Each row comes from the steps of one path. Every step used is in the known rows, and no mark comes twice. Write the path behind each row, first mark first.
Known rows:
vomifig/dutam/tisuko/fupun: [ -3.8  -2.5  -6.3   9.0   4.2  10.5 -35.6 -40.7  -3.7  20.5  -7.3   2.5
  14.3  20.7  17.8  28.1]
tisuko/fupun/musa: [  9.7   4.6 -16.0  -7.2 -14.4   5.0   2.0   4.2   8.0   3.6 -20.7  -0.1
   3.1   5.0  22.6  -3.7]
fupun/musa: [  4.6  -7.9  -1.3 -21.3 -22.9   1.8   2.8   1.1   3.2  -1.9 -23.7  -3.2
   2.6  -4.4  11.5  -7.9]
musa/fupun: [11.1  2.6 -7.2 22.1 16.1 -8.3  1.2 15.2 17.1  8.2 14.7 -5.2  1.0 -7.5
 13.2  6.2]
dimu/vomifig/dutam/musa: [-12.5 -17.1  18.3 -26.0 -12.9  12.1   0.8 -12.1  33.4  32.7 -23.3 -27.6
  19.3  -7.0   4.3  -7.2]
dimu/vomifig/dutam: [-33.8  -9.2   9.8 -16.1   7.0   4.7   3.2 -12.8  17.0  26.7 -15.3 -16.6
  14.8  -9.7   1.0  -3.6]
fupun/musa/dutam/vomifig/dimu: [  7.9 -18.7   3.8 -27.4 -29.5   3.1  10.3 -27.4  12.6  40.5 -33.5 -43.3
   2.7 -15.2  24.3 -23.9]
dutam/tisuko/fupun: [ 20.9   0.0  -8.1  13.1   9.2  15.8 -21.6 -19.2  -7.8   4.5   8.7  -7.1
  13.0  30.3  17.0  17.6]
dimu/vomifig: [ -8.5  -7.0   8.7 -11.6  13.2  10.2  17.1   8.7  14.3  11.8   0.7 -26.1
  14.0   0.0   0.0 -14.3]
dutam/vomifig/dimu: [ 11.2 -14.6   6.8 -17.1  -8.9   2.4  11.9  -7.6  13.7  20.1   0.2 -22.9
   0.3 -11.5   1.1 -10.7]
musa/fupun/fani/dutam/vomifig/dimu: [  9.9 -17.0   3.8  11.5  -7.5 -14.7  -6.8 -16.3  45.9  40.3  -3.4 -21.5
  26.8   0.9   7.2 -10.2]
vomifig/dimu: [ -1.8   2.2  -1.2  -0.1  -4.6   1.9   8.2 -13.1   2.1  11.9  -5.0 -19.4
  -5.3 -10.7  -0.1  -9.6]
fani/dutam/tisuko: [ -3.5 -14.3  11.0   9.3   2.3   0.9 -42.2 -29.5  -6.4  20.3  -2.9 -22.8
  15.0  46.3   7.2   4.7]
fupun/fani/dutam: [-12.7  -4.8   4.6   5.7 -15.0  -8.9 -20.3 -24.3  14.5  11.8 -18.5   7.3
  25.7  19.6  -7.1  -5.6]
dutam/vomifig: [ 13.4 -15.9   7.7 -17.1  -4.5   0.8   4.2   5.3  11.3   8.8   5.0  -3.4
   5.3  -0.2   0.8  -1.5]
dimu/vomifig/dutam/tisuko/fupun/fani: [ -6.0 -10.8   1.5  -7.9   0.4  22.4 -17.9 -48.3  20.1  23.4 -16.6  -4.5
  51.6  14.2   9.1  16.5]
tisuko/fupun/fani/dutam: [ -6.4   7.0 -10.3  20.7  -6.4  -6.1 -20.6 -22.1  19.2  18.2 -15.8  10.8
  26.0  28.3   4.6  -2.0]
vomifig/dutam/musa/fupun/fani: [ 12.7 -10.5   1.5   3.3 -26.7  -3.7 -14.5 -22.8  46.0  20.1 -18.4  11.9
  29.5 -20.2   7.8  16.8]
dimu/vomifig/dutam/tisuko: [-17.7 -20.7  16.3 -17.7   8.2  17.3 -17.9 -34.9   5.7  26.1  -9.2 -27.0
  27.8  11.4   6.3   9.7]
musa/dutam/tisuko/fupun/fani: [ 20.5   2.0 -10.9  19.0  -4.5  16.1 -26.4 -56.3  -3.0  18.9 -10.6  -4.3
  37.0  25.0  19.4  14.9]

Write each row's path:
[  6.8 -10.2  -5.7   2.3 -12.0   6.0 -39.3 -25.7   1.2  23.2 -23.6 -22.5
  17.7  50.9  31.0   1.0]
fani/dutam/tisuko/fupun/musa
[ -1.8  -3.1  -3.5  28.7   1.2 -17.1 -19.1  -8.8  32.4  20.2  -3.1   1.4
  26.6  12.3   6.3   0.8]
musa/fupun/fani/dutam
[ -3.7  -4.2  -4.5 -10.7 -20.8   0.6  -1.4 -19.4  -1.8  20.2 -34.0 -19.8
   2.8  -3.8  23.1 -13.5]
fupun/musa/dutam
[  4.3 -16.8  10.2  -8.5 -13.2   6.3   2.8 -13.8  60.3  32.1 -17.5 -14.0
  43.8 -19.8   8.0   2.5]
dimu/vomifig/dutam/musa/fupun/fani
[ 38.4  -7.9   0.3   7.7 -20.6   1.5  -0.5  -1.4  42.2   4.8  -1.5   1.6
  28.1 -10.2   6.4   6.2]
dutam/musa/fupun/fani
[ 28.0  -2.0  -7.8   7.9  -6.9  17.5 -21.8 -35.2   1.9  -3.7  -0.1  11.0
  36.7  24.8   7.3  20.0]
dutam/tisuko/fupun/fani
[  5.9  -9.3  -2.9   3.1 -10.6  -5.7 -16.7 -15.9  30.7  26.6 -11.1   6.3
  31.7  28.1   5.0  -2.4]
tisuko/fupun/fani/dutam/vomifig
[ 16.0  -8.3 -10.1 -12.6 -16.8   3.8   2.0 -11.7  14.5  34.9 -26.5 -20.1
   8.3   4.4  35.3 -10.5]
tisuko/fupun/musa/dutam/vomifig
[ -8.0 -16.6  -0.3 -24.2  -6.4  22.4 -15.5 -31.4  13.9  29.6 -30.2 -27.2
  30.5  16.3  29.7   5.9]
dimu/vomifig/dutam/tisuko/fupun/musa
[  5.7 -12.9   6.0  -5.9  -2.0  -1.3   0.3 -15.6   6.7  31.6  -5.6 -19.7
   5.8  -0.1  13.1  -6.8]
musa/dutam/vomifig
[ -0.2 -10.0  -8.1 -12.9 -19.5  12.0 -33.2 -39.7  -0.6  17.7 -30.7  -0.9
  16.4  15.8  29.1  20.6]
vomifig/dutam/tisuko/fupun/musa
[ -7.2 -17.3  11.8  -6.6  -7.0  -8.6  -8.7 -15.4  19.6  41.2  -8.9 -34.9
   2.1  14.1   3.9 -19.9]
fani/dutam/vomifig/dimu
[ 12.2  10.1 -15.9   9.3  -8.3   4.9  -0.5 -13.8  14.2  -2.3  -6.2  22.1
  24.1   3.6   1.7   6.8]
tisuko/fupun/fani
[  3.4 -16.2  10.6   3.9 -13.7   3.5 -41.3 -45.6   3.3  11.7 -12.4  -3.7
  38.8  40.7  -1.5   7.3]
fupun/fani/dutam/tisuko
[  2.4   8.4 -18.2   4.3 -12.2   2.8  -2.6 -16.8   3.4  26.5 -31.7 -16.1
   3.3   5.1  34.1  -9.5]
tisuko/fupun/musa/dutam
[  4.5  -7.2  -3.4   3.3 -15.6  -3.5  -8.7 -29.9  32.9  38.0 -15.5 -12.4
  26.1  17.5   5.5 -12.8]
tisuko/fupun/fani/dutam/vomifig/dimu
